Every row comes from one small tree of marks. The marks that hang from a mark follow it in brackets, in the order of their numbers. Every link used is in the known rows. Which tree was each row made from?
Known rows:
Q_733[Q_250[Q_359 Q_694] Q_619]: [  1.1  13.2 -11.3  11.0   6.5  17.8  10.0  17.5 -36.1 -15.8   8.5  -8.0
   8.2   4.8   4.0  -0.7 -21.0]
Q_733[Q_250]: [ 3.4  2.0 -0.3 -2.7 -4.7  5.3 -0.8 35.0 -7.5  2.4  8.3 -3.0  6.0  2.6
  1.7  3.0 -1.7]
Q_250[Q_359 Q_389[Q_13 Q_338] Q_694 Q_733[Q_619]]: [ -1.1  19.1 -15.6  13.8  19.5  29.2 -36.1  19.6 -40.9 -30.1   3.5  -1.9
   5.7 -20.3   3.3   1.8 -25.6]
Q_733[Q_250[Q_359 Q_389 Q_694] Q_619]: [ -3.7  19.5 -11.4   8.3  13.0  21.6   0.9  16.4 -40.2 -24.0  11.1  -3.1
   6.3  -0.7   3.4  -5.1 -22.9]
Q_619[Q_733[Q_250[Q_359 Q_389[Q_338]]]]: [ -6.2   9.9  -6.0  -0.3   4.5  23.2  -8.1  26.0 -17.5  -8.2  13.3  -8.2
  10.0   9.2   5.0   2.9   4.3]
Q_389[Q_13]: [  0.4  -7.5   4.9   4.9   1.3   3.0 -13.4  17.4  -9.1   3.6  -3.7  -4.9
   0.7   4.3  -0.6   6.3  -1.3]
Q_359[Q_250[Q_733]]: [ -2.3   1.3  -8.5   0.2   4.7   9.1 -22.1  16.5  -3.9  -4.9   2.9   2.9
   3.4  -9.9  -2.8   0.5   6.5]
Q_619[Q_733[Q_250[Q_359 Q_694]]]: [ -5.5  13.7  -9.0   6.1   0.1  19.8   9.7  23.7 -33.1 -12.7   8.9  -9.7
   5.8   9.8   2.1   5.4  -8.0]
Q_611[Q_694]: [-8.5  7.2 -1.3  6.2 -4.4  1.4 10.7 -4.2  2.3  3.3 11.0 -8.5 -1.7  0.4
  6.2  4.6  4.7]
Q_245[Q_733[Q_250[Q_359 Q_389 Q_694] Q_619]]: [-10.3  24.1  -9.5   6.3  23.0  22.8   2.7  12.8 -35.1 -12.4  21.8   2.6
  10.8   9.7   3.4  -4.7 -29.5]
Q_733[Q_250[Q_389 Q_694]]: [ -0.4  11.6  -5.4  -4.5   1.2  11.1 -10.4  40.9 -23.8 -19.2  11.1   3.6
   1.8 -11.3  -0.4  -0.3  -9.3]
Q_619[Q_733[Q_250]]: [ -2.2   6.8   1.5   0.1  -3.7   9.7   2.5  15.4 -10.0   5.4  10.5 -10.4
   7.7  21.7   3.2   3.2   3.5]
Q_619[Q_733[Q_250[Q_359 Q_389[Q_13 Q_338] Q_694]]]: [ -5.5   8.8  -7.0   3.9   6.2  27.7 -17.2  43.9 -35.5 -16.9  10.0 -10.8
   8.7   5.3   3.9   8.7  -1.6]
Q_359[Q_250[Q_694]]: [ -3.9  -7.2  -8.2  -0.3   4.0   6.1  -7.2  15.5 -10.8 -14.1   0.3   1.2
   1.2  -6.6  -2.9   2.5  12.1]
Q_245[Q_733[Q_250[Q_389] Q_619]]: [ -7.1  17.1   0.4   1.2  19.0  12.9  -3.7   3.8 -12.8   5.4  24.2   1.7
  12.8  21.0   4.3  -6.7 -19.3]
Q_48[Q_389[Q_13 Q_338]]: [  3.4 -11.4   1.6   5.7   6.8  10.1 -11.9 -16.1  -0.3   9.5   4.1 -12.6
   5.2   4.0   6.4   4.4   2.7]
Q_389[Q_13 Q_338]: [  6.1 -14.7   2.7   1.3  -0.5   6.1 -24.2  28.8   1.2   3.5  -1.9  -7.4
   6.3   0.3   3.9  11.0   9.9]
Q_245[Q_733[Q_250[Q_359 Q_389[Q_13]]]]: [-12.2  11.7  -1.9   1.2  18.2  21.0 -10.1  43.7 -26.2   0.9  18.2   2.7
   8.9   6.8   0.9   3.8 -19.3]

Write each row's tree:
[ -4.5   9.9  -2.7  10.0  13.5  21.3 -11.2  25.9 -34.8  -7.9   8.6  -8.5
   8.3  10.6   3.8  -1.7 -18.7]	Q_733[Q_250[Q_359 Q_389[Q_13]] Q_619]
[ -0.9  26.2 -19.9  10.2  18.2  26.7 -24.9   2.2 -33.3 -33.3   7.1   2.6
   5.1 -23.6   3.6  -3.8 -24.2]	Q_250[Q_359 Q_389[Q_338] Q_694 Q_733[Q_619]]
[ -1.1   1.9 -10.9   5.9  16.6  21.7 -48.5  23.6 -23.0 -21.5   5.5  -1.2
   8.5 -12.1   1.5   1.7   1.1]	Q_359[Q_250[Q_389[Q_13 Q_338] Q_694 Q_733[Q_619]]]
[ -0.5  25.9 -18.1  16.0  12.3  20.2  -3.6  -6.0 -38.2 -24.3   2.2  -1.1
   2.1 -13.7   0.8  -2.8 -32.6]	Q_250[Q_359 Q_694 Q_733[Q_619]]
[ -5.0   9.5  -7.9   3.6   6.2  22.6 -14.5  58.5 -43.1 -22.7   6.3  -1.8
   2.2 -12.3  -0.7   5.7 -16.4]	Q_733[Q_250[Q_359 Q_389[Q_13] Q_694]]
[ -9.7  19.3  -9.2   3.1   5.3  23.1   1.2  24.3 -36.2 -19.9  11.2  -5.4
   3.9   4.8   0.8   0.7  -9.1]	Q_619[Q_733[Q_250[Q_359 Q_389 Q_694]]]
[  5.9   9.8  -4.6   6.6   2.4   9.8   3.3  15.5 -24.4  -8.9  10.0  -6.9
   8.4   9.5   4.6  -1.6 -15.0]	Q_733[Q_250[Q_694] Q_619]
[ -6.0  12.3  -7.1  -1.7   4.6  17.2  -4.2  37.6 -23.0 -12.5   9.6   1.0
   3.6  -7.4   0.7  -1.2 -10.1]	Q_733[Q_250[Q_359 Q_389]]
[ -7.2  28.7 -12.6  11.0  18.7  20.7 -14.9 -13.7 -27.5 -19.1   5.7   2.8
   1.9 -11.7   1.0  -9.6 -27.9]	Q_250[Q_359 Q_389 Q_733[Q_619]]
[ -1.6   9.2  -1.7   3.7  19.8  19.5 -21.0  30.9 -23.1  -3.9  22.2  -1.9
  15.4  14.6   6.3   2.2 -16.4]	Q_245[Q_733[Q_250[Q_389[Q_13 Q_338] Q_694] Q_619]]
[ -0.1   3.0  -4.3   7.6  13.0  23.9 -20.3  34.5 -26.1  -8.3  10.2 -10.4
  13.5   7.4   7.6   2.3  -9.0]	Q_733[Q_250[Q_359 Q_389[Q_13 Q_338]] Q_619]
[ -1.9  16.0 -16.0   6.6  12.8  28.4 -39.1  41.0 -37.4 -31.5   2.0   3.4
   1.7 -33.6   0.3   7.3 -19.3]	Q_250[Q_359 Q_389[Q_13 Q_338] Q_694 Q_733]
[ -7.2  29.1 -18.5   5.4  12.6  22.2 -17.0  17.8 -37.9 -34.7   3.7  10.1
  -4.1 -33.6  -3.4  -2.9 -27.6]	Q_250[Q_359 Q_389 Q_694 Q_733]
[ -5.6  13.8 -10.3   1.0   5.3  25.3  -6.9  30.7 -29.0 -20.0  12.7  -6.9
   8.4   2.6   4.4   4.2  -0.6]	Q_619[Q_733[Q_250[Q_359 Q_389[Q_338] Q_694]]]
[ -5.5  25.4 -13.8  16.9  21.4  26.8 -26.1  10.3 -49.5 -29.8   1.5   0.3
   0.5 -15.9  -0.4  -2.2 -35.6]	Q_250[Q_359 Q_389[Q_13] Q_694 Q_733[Q_619]]
[ -1.2  10.0  -3.4   1.8  -3.3  11.8   3.0  21.8 -21.9  -6.5  10.0  -9.4
   6.3  15.0   2.0   4.6  -1.9]	Q_619[Q_733[Q_250[Q_694]]]
